What can hang from each mark:
k_72: k_198 k_448 k_452 k_584 k_729
k_448: k_72 k_556
k_556: k_363
k_363: k_556 k_584
k_198: k_72
k_584: k_72
k_252: k_556

Each row was made from one small tree. The marks that hang from a mark follow it in brackets, in the order of their numbers. Every link used is in the known rows. Write each row's tree.
Known rows:
k_252[k_556[k_363[k_584[k_72[k_452]]]]]: 0.59, 1.62, -1.90, 0.20, 0.03, -1.05, 0.75, -4.54, -4.36, 1.64, -2.98, 1.86, -0.96, -0.12, 1.73, 0.11, 1.12, 3.57, 2.58, 2.05, -0.58, -7.01, -0.97
k_72[k_198 k_448[k_556] k_584 k_729]: 2.29, 0.03, 0.33, 0.41, 1.15, -2.59, -1.74, -1.22, 0.95, 1.46, -1.50, 0.29, 3.81, -2.79, 2.70, -1.21, 0.25, 0.94, 4.30, -2.13, 2.53, -0.33, -1.46
k_72[k_584 k_729]: -1.37, 1.06, 1.31, 0.82, 0.15, -3.33, 0.49, -4.38, 1.58, 0.53, 0.29, -0.04, 2.08, -1.67, -0.18, -0.79, 0.22, -0.60, 1.30, -2.94, 1.56, -1.59, -1.08
k_448[k_72[k_198 k_584] k_556]: 1.83, -0.41, -0.41, -1.66, 2.32, -1.97, -0.11, 2.67, 1.82, 1.53, -0.71, 1.96, 4.06, -0.67, 2.15, 0.41, 0.39, 1.75, 1.77, -3.20, 1.55, 1.79, 1.76
k_72[k_198 k_448 k_452 k_729]: 3.63, 0.66, -0.32, -0.09, 0.73, -2.36, -0.31, -1.36, -1.93, 1.66, -2.22, -0.23, 0.18, -2.94, 4.05, -1.75, 0.38, 1.46, 5.62, -1.75, 2.16, -2.41, -2.65
k_252[k_556]: -0.48, 0.66, -0.46, -0.50, -0.33, 0.06, -1.56, -1.29, 0.04, 1.24, -0.69, 0.97, 0.38, -1.36, 0.07, -0.24, -1.37, 1.84, 1.35, 1.40, -0.12, -2.03, 0.21
k_198[k_72[k_452 k_729]]: -0.06, 3.07, 0.89, -0.59, 1.25, -2.24, 1.56, -2.39, 2.84, 2.27, 0.76, 1.35, 2.00, -1.88, 1.22, -1.93, 1.35, 0.66, 1.30, -3.70, 1.18, -4.15, -2.71
k_363[k_556 k_584[k_72[k_448 k_452]]]: 2.88, -0.12, -1.63, -0.04, 1.52, 1.01, 2.59, -2.45, -3.38, -0.01, -1.08, 3.88, 1.03, -0.67, 2.60, 1.38, 1.42, 0.56, 2.98, 0.94, -0.32, -6.05, -2.13
k_363[k_556 k_584]: -0.02, 0.46, -2.11, 0.67, 0.75, 2.38, 2.22, -0.74, -2.28, -1.35, 2.00, 1.80, 0.56, 0.01, -0.90, 1.09, 1.60, -0.83, 1.69, -0.10, -0.80, -1.91, -0.50
k_584[k_72[k_729]]: 0.19, -0.89, -1.16, -1.74, 2.24, -4.02, 0.53, -2.54, 0.18, 1.34, -2.12, 0.10, 0.50, -1.23, 1.10, -0.32, -1.33, 1.96, 0.26, 0.53, 1.10, -1.28, -1.64
k_72[k_452 k_584 k_729]: -0.69, 2.50, 1.79, 0.62, 0.08, -3.61, 1.12, -4.30, 1.92, 1.48, 0.19, 1.65, 2.44, -2.17, 1.07, -0.93, 0.81, -0.16, 2.01, -4.84, 1.69, -4.10, -2.05
k_363[k_584[k_72[k_198]]]: 1.87, -1.00, -2.60, 0.04, -0.07, -1.69, 1.18, -0.85, -4.05, -0.33, -1.79, -0.43, -1.17, -0.28, 1.28, 0.50, 2.89, 1.54, 1.78, 1.61, -0.60, -1.54, 1.19
k_72[k_452]: 0.81, 1.21, 0.43, -0.10, -0.27, -0.39, 0.65, 0.07, 0.52, 0.91, -0.03, 1.58, 0.35, -0.36, 1.28, -0.19, 0.74, 0.44, 0.68, -1.86, 0.02, -2.55, -0.87
k_363[k_556 k_584[k_72]]: 0.45, -0.86, -2.74, -0.47, 1.77, 0.60, 2.71, -1.52, -2.64, -0.72, 0.07, 2.74, 0.62, 0.28, -0.13, 1.73, 1.28, 0.53, 0.57, 1.38, -0.98, -2.89, -0.55
k_448[k_72]: 0.83, -0.65, -0.24, -2.17, 2.47, -0.63, 0.69, 0.80, 0.40, 0.64, -0.74, 0.35, 0.79, -0.01, 1.19, 0.61, -1.37, 0.83, 0.39, -0.48, 0.71, 1.40, 1.07
k_556[k_363[k_584[k_72[k_198 k_448]]]]: 3.31, -1.02, -2.30, 1.25, 0.38, -0.36, 0.57, -3.25, -7.64, -0.39, -4.37, -1.83, -2.24, 0.63, 3.00, 0.03, 2.23, 1.74, 4.23, 3.74, 0.36, -2.03, -0.49
k_556[k_363[k_584]]: -0.36, 0.83, -1.14, 1.91, -0.37, 1.12, 1.21, -2.81, -4.43, -1.03, -0.51, -1.70, -1.65, 1.31, -0.28, 0.12, 1.95, -0.15, 1.49, 1.00, -0.35, -1.28, -0.19
k_448[k_72 k_556[k_363[k_584]]]: 0.93, -0.19, -2.12, -1.13, 3.21, 0.81, 0.66, 1.09, -1.74, 0.40, -0.91, 0.17, 1.56, 1.12, 1.63, 0.77, -0.02, 1.66, 1.31, 0.48, 0.51, 0.72, 0.63
k_252[k_556[k_363[k_584]]]: -0.76, 1.42, -1.58, 1.47, -0.65, 1.16, -0.40, -3.80, -4.28, 0.10, -1.07, -0.50, -1.40, 0.01, -0.30, -0.24, 0.56, 1.56, 2.89, 2.59, -0.53, -3.48, -0.01
k_72[k_452 k_729]: 0.41, 1.47, -0.04, -0.63, 1.00, -2.46, 0.74, -1.62, 0.84, 1.63, -0.17, 0.76, 0.78, -1.91, 1.64, -1.13, -0.27, 1.06, 1.82, -2.64, 1.28, -2.81, -2.37
k_584[k_72[k_198 k_448 k_452 k_729]]: 4.20, -0.32, -1.06, -1.25, 1.78, -4.13, 0.05, -2.12, -2.32, 2.30, -4.20, 0.59, 0.28, -2.62, 4.72, -1.15, 0.15, 2.92, 4.42, -0.19, 1.91, -3.44, -2.79
k_363[k_584[k_72[k_448 k_452 k_729]]]: 2.02, -0.07, -0.90, -0.28, 1.31, -2.99, 1.08, -5.04, -2.50, 0.80, -2.50, 0.42, 0.25, -2.54, 3.18, -0.26, 0.39, 0.80, 3.56, 0.53, 1.02, -5.74, -2.48

Which tree is each row?
1.05, 2.66, 3.00, 0.97, 0.32, -0.02, -0.02, -1.54, 4.54, 2.08, 0.50, 3.82, 5.59, -1.22, 2.43, -0.63, 2.30, -0.56, 1.18, -3.74, 1.13, -5.31, -1.69
k_198[k_72[k_448[k_556] k_452 k_584]]
1.89, 0.48, 0.94, 1.27, 0.05, -3.14, -0.61, -4.05, -1.28, 0.67, -1.76, -1.14, 1.40, -2.68, 2.17, -1.36, 0.71, -0.09, 4.88, -1.88, 2.50, -1.17, -1.26
k_72[k_198 k_448 k_584 k_729]
2.32, 0.32, -0.17, -1.03, 2.25, -1.49, -1.42, 0.14, 2.09, 2.21, -1.19, 1.76, 3.31, -2.85, 3.54, -1.06, -1.66, 1.52, 2.99, -1.50, 1.85, -2.51, -3.09
k_72[k_448[k_556] k_452 k_729]
0.99, 0.34, -0.12, -1.43, 2.47, -4.62, 1.07, -2.00, 0.18, 1.42, -1.18, -0.33, 2.19, -1.91, 1.97, -0.70, 0.04, 1.05, 3.55, -3.81, 2.58, 0.63, 0.23
k_448[k_72[k_198 k_584 k_729]]
2.19, -1.28, -1.57, -1.38, 3.80, -2.22, -1.30, -1.96, -1.01, 2.07, -4.46, 0.11, 1.94, -0.66, 3.54, -0.73, -2.34, 3.19, 1.70, 2.30, 2.03, -0.84, -3.35
k_584[k_72[k_448[k_556[k_363]] k_729]]
1.60, -0.20, -1.38, 1.64, 0.91, 2.43, -0.90, -0.93, -3.14, -0.34, -1.36, -0.65, 0.73, 0.41, 1.64, 0.13, 0.59, 0.38, 2.65, 2.31, 0.34, -1.12, -1.12
k_72[k_448[k_556[k_363[k_584]]]]
0.18, -0.58, -3.22, -1.09, 3.01, -1.50, 2.72, -3.33, -1.96, 0.03, -0.11, 1.90, 1.11, -1.14, 0.18, 0.80, 0.27, 1.18, 1.81, 0.57, 0.14, -3.12, -2.17
k_363[k_556 k_584[k_72[k_729]]]
0.21, -0.20, -1.91, 0.75, 0.51, -0.68, 1.66, -3.51, -4.76, -0.47, -2.39, -0.59, -1.59, 1.40, 0.61, 0.60, 1.58, 1.28, 0.52, 2.56, -0.58, -2.41, -0.43
k_556[k_363[k_584[k_72]]]
2.60, -0.44, -3.36, -1.10, 3.03, 0.29, 0.63, 2.57, -3.52, 0.64, -1.61, -0.43, 0.96, 0.72, 2.51, 0.27, 1.35, 2.73, 3.22, 0.23, 0.77, 1.70, 1.07
k_448[k_72[k_198] k_556[k_363[k_584]]]
-0.33, 0.28, -2.34, 0.30, 0.23, -0.71, 0.07, -4.70, -4.80, 0.80, -2.94, 0.23, -1.40, 0.19, 0.53, 0.36, 0.23, 2.92, 1.87, 4.00, -0.66, -4.31, -0.03
k_252[k_556[k_363[k_584[k_72]]]]
2.36, 1.05, -0.85, 1.50, 0.59, 2.07, -0.13, -0.95, -2.91, 0.55, -1.43, 0.97, 1.28, 0.06, 2.94, -0.08, 1.37, 0.81, 3.34, 0.49, 0.46, -3.76, -1.87
k_72[k_448[k_556[k_363[k_584]]] k_452]
1.86, 1.76, 0.54, -1.44, 2.27, -5.02, 1.75, -2.08, 0.41, 2.39, -1.23, 1.41, 2.64, -2.41, 3.14, -0.93, 0.74, 1.63, 4.38, -5.61, 2.61, -1.76, -0.52
k_448[k_72[k_198 k_452 k_584 k_729]]
0.38, 3.32, 3.38, 1.09, 0.40, -2.61, 1.10, -6.25, 2.77, 2.01, -0.05, 1.65, 3.65, -2.66, 2.22, -1.77, 1.87, -1.30, 3.11, -4.53, 2.11, -6.23, -2.92
k_198[k_72[k_448 k_452 k_584 k_729]]
2.00, -0.30, -2.90, 0.74, 0.32, -1.22, 1.49, -2.06, -6.48, -0.13, -3.14, -1.39, -2.21, 1.26, 1.58, 0.09, 2.86, 2.40, 2.45, 2.41, -0.17, -1.40, 0.13
k_556[k_363[k_584[k_72[k_198]]]]
-1.93, 2.74, 2.27, 0.76, 0.45, -3.04, 1.19, -5.22, 3.63, 1.30, 1.26, 0.57, 3.12, -1.58, -0.43, -1.37, 1.73, -1.04, 0.64, -4.04, 1.51, -2.80, -1.49
k_198[k_72[k_584 k_729]]
2.01, -0.63, -4.28, -0.93, 2.73, -2.02, 2.50, -1.82, -3.79, 0.30, -0.91, 1.29, 0.47, -1.54, 1.28, 0.29, 1.70, 2.20, 3.58, 0.31, 0.48, -2.12, -1.56
k_363[k_556 k_584[k_72[k_198 k_729]]]
1.03, 0.71, -2.69, -1.16, 2.67, -1.95, 3.49, -3.10, -1.71, 0.96, -0.03, 3.70, 1.47, -1.55, 1.36, 0.68, 0.97, 1.69, 2.48, -1.28, 0.21, -5.64, -2.90
k_363[k_556 k_584[k_72[k_452 k_729]]]
0.41, 2.23, 2.25, 1.73, 1.07, 1.13, -0.31, -2.91, 1.85, 1.28, -0.76, 1.32, 4.18, 0.62, 1.42, -0.74, 1.84, -0.51, 1.20, -1.37, 1.36, -2.40, -1.76
k_198[k_72[k_448[k_556[k_363]] k_584]]
2.65, 0.30, -1.73, -1.70, 1.81, -4.85, 1.08, -0.97, -1.15, 2.47, -2.86, 1.03, 0.35, -2.00, 3.31, -1.03, 0.77, 3.48, 2.68, -1.45, 1.41, -2.74, -2.13
k_584[k_72[k_198 k_452 k_729]]
2.21, -0.82, -3.80, -0.40, 1.42, -0.10, 2.56, 0.03, -4.24, -0.53, -0.49, 2.12, 0.04, 0.00, 0.84, 1.14, 2.61, 1.75, 2.47, 1.10, -0.76, -1.93, -0.25
k_363[k_556 k_584[k_72[k_198]]]
1.40, 2.13, 1.29, 1.26, -1.42, -2.07, 1.13, -0.99, -0.27, 0.93, -0.44, 1.78, 1.30, -0.76, 1.70, -0.44, 3.20, 0.44, 2.64, -4.05, 0.70, -2.96, -0.02
k_72[k_198 k_452 k_584]
3.07, 0.39, -3.36, -0.40, 1.36, -0.32, 3.46, -0.14, -4.03, 0.61, -0.75, 3.79, 0.32, -0.29, 2.18, 1.00, 3.55, 2.31, 3.12, -0.54, -0.66, -4.39, -0.99
k_363[k_556 k_584[k_72[k_198 k_452]]]
2.64, 1.79, 1.44, 1.32, -0.16, -3.41, 0.04, -3.91, -0.89, 1.40, -1.76, 0.55, 1.86, -3.05, 3.53, -1.66, 1.61, 0.29, 5.67, -3.78, 2.53, -3.76, -2.17
k_72[k_198 k_448 k_452 k_584 k_729]
1.23, 0.54, -2.25, -0.56, 1.44, 0.17, 3.38, -1.43, -2.22, 0.24, 0.07, 4.37, 0.97, -0.01, 1.12, 1.50, 2.07, 1.08, 1.19, -0.28, -0.92, -5.45, -1.50
k_363[k_556 k_584[k_72[k_452]]]
0.59, 3.17, 3.86, 1.86, -0.84, -0.36, 1.10, -4.60, 2.04, 1.30, 0.14, 2.48, 3.11, -1.10, 1.89, -0.78, 2.94, -1.73, 1.89, -3.68, 1.00, -5.95, -1.53
k_198[k_72[k_448 k_452 k_584]]
0.08, 0.44, 1.93, 1.17, 0.18, -2.56, -0.63, -5.52, 0.43, 0.38, -1.09, -0.54, 2.04, -2.30, 1.38, -0.89, -0.59, -1.30, 3.12, -1.86, 2.09, -2.21, -1.73
k_72[k_448 k_584 k_729]
1.75, 1.82, 0.76, -1.02, 2.56, -0.91, -0.51, -0.69, 4.07, 2.99, -0.17, 2.32, 4.57, -2.71, 3.25, -1.72, 0.13, 1.17, 2.37, -2.64, 1.82, -4.04, -3.46
k_198[k_72[k_448[k_556] k_452 k_729]]
-0.63, 0.59, -2.80, -0.35, 1.58, -2.85, -0.08, -6.52, -4.23, 1.44, -3.23, -0.52, -0.99, -1.30, 0.96, -0.59, -0.88, 3.51, 3.03, 3.10, 0.59, -4.60, -1.56
k_252[k_556[k_363[k_584[k_72[k_729]]]]]
2.08, 1.52, 1.00, -0.84, 1.02, -2.85, 1.83, -0.27, 0.00, 1.52, -1.08, 2.08, 2.21, -0.89, 2.84, 0.08, 1.94, 1.02, 2.99, -4.54, 1.52, -1.72, 0.95
k_448[k_72[k_198 k_452 k_584]]
2.67, 0.87, 0.08, 0.35, 1.26, 1.33, -1.04, 0.71, -0.92, 1.68, -2.35, 1.66, 1.78, 0.29, 3.59, -0.51, -0.13, 1.79, 2.28, 0.02, 1.13, -2.30, -2.70
k_72[k_448[k_556[k_363]] k_452]
0.24, 1.07, 0.29, 0.78, -0.04, -3.78, 0.32, -2.81, -0.09, 0.84, -0.48, -0.74, 1.31, -1.86, 0.77, -1.16, 1.51, 0.44, 3.18, -3.28, 1.84, -0.42, -0.58
k_72[k_198 k_584 k_729]
1.27, 0.86, -0.25, -2.79, 3.29, -3.37, 1.27, -0.87, 1.11, 2.17, -0.93, 1.25, 1.68, -1.96, 2.78, -0.61, -1.65, 1.69, 2.36, -3.16, 2.02, -1.43, -1.27
k_448[k_72[k_452 k_729]]
1.46, 0.38, 0.37, -0.86, 1.12, -2.39, 0.94, -0.22, -0.25, 0.68, -1.09, 0.41, 1.63, -0.52, 1.64, 0.27, 1.00, 0.66, 2.31, -2.85, 1.37, 0.97, 1.84
k_448[k_72[k_198 k_584]]
3.87, -2.11, -2.20, -2.06, 3.21, -3.37, -1.74, 0.68, -0.50, 2.15, -3.85, 0.39, 2.42, -2.39, 4.05, -0.81, -1.32, 3.56, 3.01, 1.51, 2.04, 0.09, -2.02
k_584[k_72[k_198 k_448[k_556] k_729]]
2.28, -0.95, -3.59, 0.03, 1.66, -0.66, 0.37, 0.91, -4.05, 0.73, -2.76, 0.19, 0.22, 0.99, 1.95, 0.29, 2.48, 3.43, 1.71, 2.03, -0.13, -0.63, 0.03
k_448[k_556[k_363[k_584[k_72[k_198]]]]]
3.38, 1.04, 1.27, 1.09, -0.13, -0.81, -0.88, 0.64, 0.84, 1.67, -1.37, 2.73, 3.79, -1.68, 3.58, -0.28, 2.16, 0.80, 3.80, -3.08, 1.49, -2.79, -0.89
k_72[k_198 k_448[k_556] k_452 k_584]
1.06, 2.37, 0.79, 0.74, -0.26, -4.19, 1.07, -2.84, 0.32, 1.79, -0.51, 0.91, 1.75, -2.39, 1.94, -1.38, 2.22, 0.94, 3.84, -4.86, 1.91, -3.32, -1.57
k_72[k_198 k_452 k_584 k_729]
-0.38, 2.20, 2.87, 1.27, 0.71, -2.23, 0.38, -6.24, 2.50, 1.05, -0.01, -0.04, 3.27, -2.19, 0.92, -1.58, 1.05, -1.74, 2.40, -2.77, 2.06, -3.61, -1.99
k_198[k_72[k_448 k_584 k_729]]
3.64, -2.18, -2.81, -0.25, 1.36, -0.62, -0.85, 1.00, -2.96, 0.44, -2.73, 0.50, 1.29, -1.22, 3.21, 0.57, 1.41, 2.01, 2.82, 2.58, 0.17, -1.26, 0.21
k_363[k_584[k_72[k_198 k_448[k_556]]]]
0.60, 1.65, 2.10, -1.02, 1.18, -2.37, 1.98, -1.79, 1.72, 1.31, -0.27, 2.66, 2.78, -0.61, 1.87, 0.64, 0.72, 0.15, 1.14, -4.26, 1.27, -2.67, 0.61
k_448[k_72[k_452 k_584]]
1.47, -0.10, -0.73, -2.30, 3.63, -4.23, -0.09, 0.85, 2.42, 2.17, -0.94, 1.20, 4.66, -2.27, 2.53, -0.50, -0.55, 2.30, 3.10, -3.79, 2.64, 1.63, 0.22
k_448[k_72[k_198 k_584 k_729] k_556]
3.34, -0.17, -0.63, -0.80, 2.59, -0.46, -0.59, -0.19, -1.16, 2.37, -4.21, 2.58, 1.94, 0.52, 4.34, 0.06, -0.46, 3.17, 1.19, 1.42, 0.94, -3.30, -2.76
k_584[k_72[k_448[k_556[k_363]] k_452]]
3.70, -0.44, -1.43, 0.60, 1.19, 1.28, -1.69, 2.04, -2.87, 1.05, -3.07, -0.55, 0.80, 0.37, 3.34, -0.77, 0.40, 2.33, 3.47, 1.74, 1.27, 1.36, -1.31
k_72[k_198 k_448[k_556[k_363]]]
1.56, -0.92, -0.51, -0.91, 2.50, -0.91, -2.25, -0.04, 1.63, 1.39, -1.12, 0.13, 2.98, -2.40, 2.31, -0.86, -2.39, 1.10, 2.20, 0.22, 1.87, 0.01, -2.26
k_72[k_448[k_556] k_729]
1.67, -1.16, -2.68, -0.60, 3.05, -0.77, 1.60, -4.44, -3.32, -0.14, -1.36, 1.40, 1.12, -1.81, 1.60, 0.66, -0.51, 0.59, 3.46, 1.72, 0.78, -3.62, -2.74
k_363[k_556 k_584[k_72[k_448 k_729]]]
1.16, 1.71, 2.90, 1.72, -1.18, -0.82, 0.35, -3.77, 0.22, 0.56, -0.81, 1.94, 2.04, -1.23, 2.10, -0.14, 1.30, -1.36, 2.43, -2.77, 1.06, -4.61, -1.18
k_72[k_448 k_452 k_584]
0.95, 0.96, -1.46, 0.67, 0.38, -0.97, 2.38, -3.33, -4.36, 0.48, -2.44, 0.90, -1.20, 1.24, 1.83, 0.50, 2.45, 1.65, 1.21, 0.80, -0.45, -4.90, -1.20
k_556[k_363[k_584[k_72[k_452]]]]
0.92, -0.95, -1.41, -3.60, 4.87, -2.58, -0.53, 2.10, 3.11, 2.08, -0.49, 1.08, 3.59, -1.67, 2.07, -0.14, -3.15, 2.23, 0.98, -1.50, 2.01, 1.96, -0.56
k_448[k_72[k_729] k_556]
